Known rows, with every way that one mark hangs from another
{k_67 {k_692 k_128 k_929}}: [ 1.35  0.47  0.41  0.12  1.54 -0.44  3.84  3.40  0.31  0.69 -1.64 -0.04
  0.31 -2.68  1.04  0.56 -2.53  0.60 -1.05  3.81  0.06 -1.34]
{k_120 k_84 {k_848 {k_692 k_50 k_67 k_128 k_929}}}: [ 3.10  3.23  2.80  2.00  0.78  1.11 -2.98 -0.79  1.99  3.26  0.31  0.14
  3.51  1.04  4.23  1.18  4.52 -0.69 -1.01 -7.14 -0.34 -0.88]
{k_540 {k_692 k_50 k_67 {k_848 k_120} k_929}}: [ 2.18 -0.26 -2.07 -0.56  0.68 -2.31 -1.37 -1.94 -1.31 -1.24  1.52 -0.59
 -2.19 -1.60  3.73 -3.27  0.70  1.12 -1.64 -1.31 -1.37  0.56]
{k_848 {k_692 k_929}}: [-0.27  0.77  0.64 -2.23  1.96 -1.06  1.23  2.21  3.87  1.37 -1.44 -4.26
  0.93 -1.54 -0.15 -2.34 -1.05 -1.06 -1.28  0.15  2.93  0.97]
{k_67 {k_692 k_128 k_848}}: [ 0.16 -1.88 -0.88 -0.50 -0.04  0.42  4.12  2.45 -0.21  0.18 -1.59  0.38
  0.36 -1.05 -0.59  0.73 -1.93  0.50  0.96  5.33 -0.35 -1.97]
{k_67 {k_692 {k_50 k_340} k_128 k_848 k_929}}: [-0.97 -2.03  1.37  2.65  0.42 -1.99  4.56  0.68 -2.58 -1.79  0.54  2.95
 -0.08 -0.47  1.03  1.64 -0.40  2.23 -1.35  1.53 -1.60 -0.52]
{k_67 {k_692 k_128 k_540 k_848}}: [ 0.64 -2.31 -1.32 -1.06 -0.58 -0.32  3.73  1.13 -1.81 -1.39 -0.25  2.00
 -0.94 -1.18 -0.80  2.54 -1.32  1.57  1.83  5.63 -2.78 -2.45]
{k_848 {k_692 k_50 k_67 k_540}}: [ 1.09 -0.47 -0.78 -3.61 -1.42 -0.34 -2.06 -0.02  0.11 -1.27  0.06 -2.93
 -2.65  0.40  1.02 -1.14 -1.24 -0.34  1.88 -2.29 -2.03  2.72]
{k_67 k_692}: [ 0.55  0.00 -1.26 -2.27  0.09  3.18  2.88  5.77  2.33  0.69 -3.71 -4.13
  0.71 -2.82 -1.86 -0.39 -4.58 -1.21  0.57  6.29  2.47 -1.19]
{k_540 {k_692 k_50 k_128 k_848}}: [-0.06 -0.87 -0.49 -0.23  3.09 -1.05 -2.30 -1.28 -1.65  2.30  2.34 -1.28
 -0.53 -0.16  1.14 -0.98  0.46  0.97 -1.66  1.50 -0.35  1.31]
{k_692 k_540 {k_848 k_120} k_929}: [ 0.11 -1.35 -1.13 -0.27 -0.64 -1.79  3.40 -3.54 -2.29 -2.80  0.69  3.86
 -0.84 -1.84 -0.81 -0.32 -1.23  1.26  1.35  1.08 -2.61  0.48]
{k_128 {k_692 k_50 k_67 k_540 k_929}}: [ 1.42  0.81 -0.75 -1.40 -2.51  0.03 -1.89 -0.33  0.21 -1.55  1.01  1.18
 -3.45 -1.98 -0.99  0.34 -2.14  2.61 -0.27 -2.02 -2.65  0.25]
{k_540 {k_692 {k_50 k_340} k_67 k_848 k_929}}: [ 1.25 -1.17 -0.01 -0.19  2.77 -1.35 -0.44 -0.41 -1.34  0.58  1.51 -0.77
 -1.63 -0.78  1.83 -2.30 -0.44  2.26 -3.20 -0.38  1.56 -0.88]
{k_692 k_67 k_128 k_540 k_848 k_929}: [ 3.78 -1.66  0.50 -0.48  0.55 -2.95  2.79 -4.20 -4.97  0.16  1.68  7.38
 -3.37 -0.18  2.46  0.19 -1.82  3.90  1.29 -1.17 -4.62 -0.90]
{k_128 {k_692 k_848}}: [-2.25 -1.23 -1.50 -1.82 -1.50  2.33  0.68  1.54  3.59  1.06 -1.15 -1.68
  0.47 -1.16 -5.63 -0.73 -2.27  0.56  0.03  3.28  2.75 -1.79]
{k_441 {k_120 k_84}}: [-2.30  4.24 -1.11  2.81  0.00  4.47 -2.72  4.56  1.20  1.52 -3.95 -2.79
 -0.48  1.12 -2.54 -0.39 -3.45 -3.34  0.31  2.98  5.66 -1.71]
{k_441 {k_120 k_84 k_848}}: [-0.12  4.65 -0.69  4.19 -0.83  4.89 -2.33  4.12  2.36  2.84 -3.89 -1.91
  2.44  1.34 -1.95  1.29 -1.48 -3.64  0.38  1.50  5.15 -2.04]
{k_441 {k_120 {k_848 k_692}}}: [-0.15  2.39 -1.93  2.53 -2.01  0.92 -0.32  4.09  3.58  1.16 -3.54 -3.65
  1.73  1.59 -1.77  0.27 -1.13 -3.77  0.71  1.72  4.05  0.25]
{k_929 {k_692 k_50 k_67 k_848}}: [ 1.10 -2.28  0.62 -3.24 -1.17  1.03  0.05 -0.18 -0.16  1.17  0.21  1.17
 -2.03  0.61  0.07 -2.30 -0.88  1.11  1.29  1.46  0.55  3.52]
{k_120 k_84 {k_848 {k_692 k_67 k_128}}}: [ 2.38  2.30  1.81  0.17  0.88  3.31 -2.54  0.65  3.37  4.44 -1.25 -1.82
  4.52  1.59  1.46  0.78  3.32 -2.00  0.07 -4.15  2.20 -2.70]
{k_441 {k_120 k_84 {k_848 {k_692 k_50 k_128 k_929}}}}: [-0.36  4.81  0.35  5.76 -0.91  0.21 -3.09  1.86  1.76  0.84 -1.18 -0.50
  1.67  2.40  1.73  2.06  3.04 -2.56 -0.83 -2.84  1.78 -0.84]
{k_441 {k_120 k_84 {k_848 {k_692 k_50 k_540}}}}: [-0.53  4.22 -1.03  3.85 -2.15  2.12 -3.90  2.51  2.08 -0.15 -1.65 -2.02
  1.10  2.27 -0.29  2.60  2.13 -3.05  0.68 -1.03  1.85 -1.03]
{k_540 {k_692 k_50 k_67 k_128 {k_848 k_120} k_929}}: [ 1.94 -0.61 -1.24  0.70  1.30 -3.89 -1.50 -3.71 -3.16 -0.80  2.85  1.65
 -2.27 -0.36  4.80 -2.43  1.87  1.68 -1.71 -2.44 -3.01  0.79]

Rows
[ 1.70  0.40  0.40  0.66  0.06 -1.77  1.86  0.89 -2.76 -2.07  0.92  2.34
 -1.92 -2.33  2.37  2.75 -1.27  2.07 -0.06  1.79 -4.81  0.78]
{k_67 {k_692 k_50 k_128 k_540 k_929}}
[ 0.71  2.50  2.28  0.81  1.75  3.36 -2.38  0.93  4.04  4.82 -0.94 -2.55
  5.86  1.17  0.11  1.59  3.74 -2.38 -0.45 -2.87  2.93 -2.10]
{k_120 k_84 {k_848 {k_692 k_128}}}
[-3.65  1.16 -0.92 -1.42 -0.30  1.87 -2.16  0.54  3.64 -1.23 -1.69 -5.60
  2.56  0.63 -1.20 -2.33  2.31 -4.17  0.62 -1.73  3.06 -0.45]
{k_848 {k_120 k_84} k_692}
[-0.86  0.08  1.12  3.48 -0.40 -2.87 -0.55 -7.25 -6.23 -3.30  4.11  7.61
 -1.50  0.59  2.92  2.06  3.06  2.26  0.81 -4.59 -7.02  1.81]
{k_692 k_50 k_128 k_540 {k_848 {k_120 k_84}} k_929}
[-0.76 -1.68  0.61  1.40 -0.21 -0.41  4.73  2.36 -0.71 -2.30 -0.81  0.71
 -0.01 -1.76 -0.01  0.82 -1.55  1.67 -1.22  2.64  0.02 -0.80]
{k_67 {k_692 {k_50 k_340} k_848 k_929}}
[-0.55  3.77 -0.72  3.99 -1.15  1.48 -2.98  2.20  1.84  0.86 -1.65 -1.01
  1.68  2.77 -0.65  2.93  2.44 -2.95  0.61 -0.25  2.31 -2.57]
{k_441 {k_120 k_84 {k_848 {k_692 k_128 k_540}}}}
[-4.83 -2.53 -0.04  0.34 -1.26 -2.75 -0.81 -3.86 -2.36 -4.36  2.20 -0.99
  0.27  2.98 -1.30  0.16  2.28 -1.93  1.19 -3.65 -2.28  3.64]
{k_848 k_120 {k_692 {k_50 k_340} k_128 k_540}}
[-1.97  0.13 -1.02 -1.30 -0.32 -2.18  1.29 -0.18  3.01 -2.21 -1.15 -3.87
  1.38 -0.96  0.00 -3.29  0.71 -2.75 -0.22 -1.57  1.45  1.89]
{k_848 k_120 {k_692 k_929}}
[ 1.06 -1.57  0.86  1.03  3.41 -2.89 -0.58 -2.14 -3.24  1.04  2.88  1.50
 -1.69  0.40  2.87 -1.48  0.76  2.78 -3.29 -1.46 -0.03 -0.62]
{k_540 {k_692 {k_50 k_340} k_67 k_128 k_848 k_929}}
[ 4.42  0.31  0.99 -0.59  0.12 -1.38  0.98 -0.93  1.43  2.28  0.15  0.76
  2.22  0.08  2.02  1.10  1.36  0.09  0.40 -3.11 -1.38  0.02]
{k_120 {k_848 {k_692 k_67 k_128 k_540 k_929}}}
[-0.60 -0.49  0.29 -0.49 -1.90  0.28 -0.97 -0.31 -0.32 -1.98  1.19  1.23
 -2.64 -0.75 -2.80  0.80 -2.18  2.64 -1.17 -2.10 -0.60 -0.67]
{k_128 {k_692 {k_50 k_340} k_67 k_540 k_929}}
[ 0.44 -0.26 -1.71  0.01 -1.39 -0.17  3.45  0.84 -0.33 -4.34 -0.57  1.92
 -0.35 -2.88  0.46  1.86  1.04  1.13  0.74  3.59 -2.42 -4.07]
{k_67 {k_692 k_540 {k_848 {k_120 k_84}} k_929}}
[-0.83  2.03  2.83  1.46  1.02  4.33 -2.68  1.37  3.75  3.18 -0.86 -3.66
  5.82  1.53 -0.91  1.57  3.33 -2.46 -1.05 -3.92  3.91 -0.90]
{k_120 k_84 {k_848 {k_692 {k_50 k_340}}}}
[-0.10 -1.27  1.89 -0.36  0.70 -3.76 -0.12 -2.33 -2.49 -1.68  2.29  1.27
 -2.21  1.73  2.14  0.11  0.81  1.51 -0.59 -4.91 -2.49  1.80]
{k_848 {k_692 {k_50 k_340} k_67 k_128 k_540 k_929}}
[-0.86  1.67  0.58  1.23 -0.93 -2.47 -3.06 -3.40 -0.75 -2.71  1.28  0.02
 -0.48  1.67  5.00 -1.99  4.50 -1.42 -0.13 -8.24 -2.73  1.32]
{k_848 {k_120 k_84} {k_692 k_50 k_67 k_128 k_929}}
[-1.43 -3.11 -0.67 -3.55 -1.01  0.26  1.58 -1.44  0.18 -1.17  0.84  1.60
 -0.44 -0.05 -3.36 -0.61  0.77  0.27  2.00  4.80  0.49  1.70]
{k_929 {k_692 k_540 {k_848 k_120}}}
[-0.11  0.36 -1.17 -2.03 -2.77  2.80 -2.59  1.53  1.98  0.52 -1.01 -2.33
 -1.87 -0.67 -2.65 -1.49 -3.62  0.29  0.37 -1.08  0.61  1.07]
{k_128 {k_692 k_50 k_67}}
[-0.19 -3.06  0.39 -1.41 -1.99 -1.27 -0.07 -3.51 -2.62 -0.65  1.74  3.68
 -1.80  2.33  1.19 -2.04  1.45  0.62  1.86 -0.79 -2.05  4.31]
{k_929 {k_692 k_50 k_67 k_128 {k_848 k_120}}}
[ 3.37  0.74  1.58 -0.37  2.17 -0.57  1.49 -0.63 -2.21  3.33 -0.95  2.60
 -1.49 -0.62  2.49 -2.44 -4.39  1.08 -0.41 -1.90  0.00  0.82]
{k_692 k_67 k_128 k_929}
[-3.67 -1.06  0.04 -0.79 -1.53  2.41 -1.66  0.54  0.64 -1.12  0.86 -1.36
 -0.70 -0.10 -6.38  1.64 -2.48  0.91 -0.44  0.86  1.10  0.40]
{k_128 {k_692 {k_50 k_340} k_540}}
[-1.72 -0.94 -1.44 -0.90 -1.01  2.44  0.16 -2.73 -1.74 -1.86 -0.06  1.74
  0.22 -0.16 -2.65  0.40 -0.29 -0.45  2.69  1.53 -0.97 -1.32]
{k_692 k_540 {k_848 {k_120 k_84}}}
[-0.83 -1.20 -2.81 -1.98  1.90  0.46 -0.55  0.19  1.30  0.71 -0.04 -3.97
  0.79 -1.46 -1.41 -2.77 -0.30 -1.06 -1.00  4.07  2.74 -0.96]
{k_540 {k_692 {k_848 k_120}}}
[-0.50 -3.08  1.18 -2.89  1.02 -0.64  1.37 -1.66 -1.24  1.55  2.01  3.63
 -0.78  0.78 -2.39  0.79  0.75  1.85  1.21  4.68 -0.17  1.36]
{k_929 {k_692 k_128 k_540 k_848}}
[-2.11 -1.03  2.45  0.55  1.80 -3.73  0.16 -2.01 -1.68 -1.29  2.62  0.51
 -0.50  1.23  0.44  1.08  1.40  0.96 -1.38 -3.21 -1.59  2.44]
{k_848 {k_692 {k_50 k_340} k_128 k_540 k_929}}
[-1.04 -2.74  1.62 -2.31  1.54  0.11  1.77 -0.37  0.33  3.11  0.62  1.92
  0.54  0.94 -2.19 -0.99  0.20  0.73  0.38  4.34  2.26  1.86]
{k_929 {k_692 k_128 k_848}}
[ 0.81 -0.76 -0.84 -1.56  0.20  0.90  2.37  2.71 -1.08 -0.44 -1.05 -0.16
 -0.66 -1.66 -1.06  2.26 -2.81  0.42  1.31  5.50 -1.56 -1.51]
{k_67 {k_692 k_128 k_540}}
